Each row was made from one path, in order. Every step used is in the known rows, and no mark comes twice. Write each row's path.
Known rows
kupeb-fuvu-gavo: [ 17   6  16   9  26 -24 -26  17  24 -14  18 -42  -4   4   7 -13  14  -2
  25]
fuvu-gavo-bazupev: [ 44 -24  43   0  13 -73   5 -25   7 -38  30 -23   9  20   2  -4  -1  -6
   0]
kupeb-kazo: [ 25 -32 -38   1   6   7 -25 -12  -3 -17  14 -25 -37  17  25  50  33   8
  -3]
kedol-kupeb-fuvu-gavo-kazo: [ -8  13  -4   3  53 -24   0  12   2  12 -11   9  -3   5 -36 -21 -17   3
  15]
kupeb-fuvu-gavo-bazupev: [ 15  -2  21  14  43 -66 -12   3  33 -22  26 -48  -7   0  -1 -14   3   9
  30]
bazupev-gavo-kedol: [-43  19  30   1 -43  -3  54  -6  16 -34   4 -26  12 -30  23  17  -6  -4
   7]
kazo-kupeb-fuvu: [-17 -12 -34   5   4  22 -47  15   2  36  -1  41  -7  -8  29  14  15  26
   8]
kazo-kupeb: [  1 -30 -29  -9 -23  34 -32  -6 -20  31   2  67   4   9  35  25  17  19
 -17]
bazupev-kupeb-fuvu-gavo-kedol: [ 22  -6  20  11   4  -3   2  22   4  -3  15 -13  25 -16 -49  -4  -5 -17
  11]
bazupev-kupeb: [ 32 -26 -20   0  -4  39  16  22 -31  18  20  22  22   9 -29  30  14 -17
 -38]
fuvu-gavo-kazo-kupeb-bazupev: [ 23  18  24  -6 -12  17 -30 -11   9  -8 -13  -2   2   0  11 -39 -14  -5
  -5]
kupeb-bazupev-gavo-fuvu: [-18  26   6  -8 -59  25  27  -8  -4  -6 -27 -56  -3 -12  22 -21   8 -11
  -2]
fuvu-gavo-kedol: [ 22 -25  51 -10 -36 -27   8 -27  18 -42  23  -3  16   6   6 -10 -10  -8
  28]
kazo-kupeb-bazupev-gavo-kedol: [-40  18  -1  -5 -50  37 -15  -6  -6  20 -25  28  -4  -5  29 -15  -1   3
   1]
fuvu-gavo-kazo: [ 34   8  33  -5  -1  -3   4 -10  21 -34  10 -29   8  -3   8 -17 -12  -8
  -5]
kedol-kupeb-kazo: [  6 -29 -47  -4  31  -8  -9 -11 -34  15  -8  31 -28  32 -18  38  15   4
  -7]
kazo-kupeb-bazupev-gavo: [-22  25 -13  -4 -32  41 -24   5 -21  31 -27  23  -7   7  35  -9  15  -4
 -19]
kedol-kupeb-bazupev: [-13  -7 -40 -15  16  21   7   4 -30  42 -11  48 -21  57 -19 -16   3  -5
  -2]

Which path is each row?
[ -1  -5   1   7  60 -69   2   0  -6  11   2  14  -3  20 -38 -12 -10   5
  18]
kedol-kupeb-fuvu-gavo-bazupev
[-30  13 -35   4  13  43 -22  15  33  18  -7  17 -10 -37  22  -2 -14  37
   6]
gavo-kazo-kupeb-fuvu
[ 33 -41 -23  14  30 -42  12 -11 -13  -9  26 -17  -8   4 -31  44   5   4
 -20]
gavo-bazupev-kupeb-kazo
[-53  19  22  -1 -24 -14  61  -7  -6 -15 -12   5  14 -20  -6  13 -17  -6
   4]
bazupev-gavo-kedol-kupeb
[  6  -9   6  11  16 -38 -49  -3   7  12   2  19   2  -9  12  -4   2  20
  15]
kazo-kupeb-fuvu-gavo-bazupev
[-13  10  24  -2 -66  -3  51 -16  -8 -26 -19 -51  27 -50  23  21   5  -6
 -17]
bazupev-gavo-fuvu
[  7  22  14  10  33 -11 -15  17  45 -22  10 -53  -6 -18   2 -24  -5   8
  26]
kupeb-fuvu-gavo-kazo
[ 13  -9 -27  13  22  29   0  41  -8  23  17  -4  13  -5 -35  18  14  -9
 -12]
bazupev-kupeb-fuvu
[-39  42 -20  -6  17  22  34  11 -16  25 -32   8 -13  17 -20 -27 -16 -13
 -13]
kedol-kupeb-bazupev-gavo-kazo
[  7 -13  41 -13 -22 -28   6 -26  -2 -16  -1  19   5  27 -24 -38 -21 -14
  32]
fuvu-gavo-kedol-kupeb-bazupev
[ 44 -30 -34   7   7  27 -10  10 -32   6  10  -9  -4   5 -31  51  24 -17
 -33]
bazupev-kupeb-kazo
[ 28   6  29  -5 -10   5 -21 -14   7 -16  -5   7  14 -12  11 -17 -13  -1
 -11]
fuvu-gavo-kazo-kupeb
[-23  -7 -40   1  48  -7   3  20  -9  35  -2  36 -12  22 -22   6   3  13
  13]
kedol-kupeb-fuvu
[-15  -1 -30  -7  -9  51  -9  -2  14  14  -5  39  -2 -25  27   8 -13  27
 -13]
gavo-kazo-kupeb
[-36  50   6   6 -15  30  26   7   7  -7 -24 -16  10 -48  29  11 -11   2
 -31]
bazupev-gavo-kazo-kupeb
[ 12 -26  45 -11 -19 -39  15 -29  -3 -24   7  29  16  16 -23 -16 -20 -11
  23]
fuvu-gavo-kedol-kupeb
[-20  41  -2  -2 -17  31  15  13  -1   2 -10 -44 -17  20  27 -19  18 -20
 -12]
kupeb-bazupev-gavo
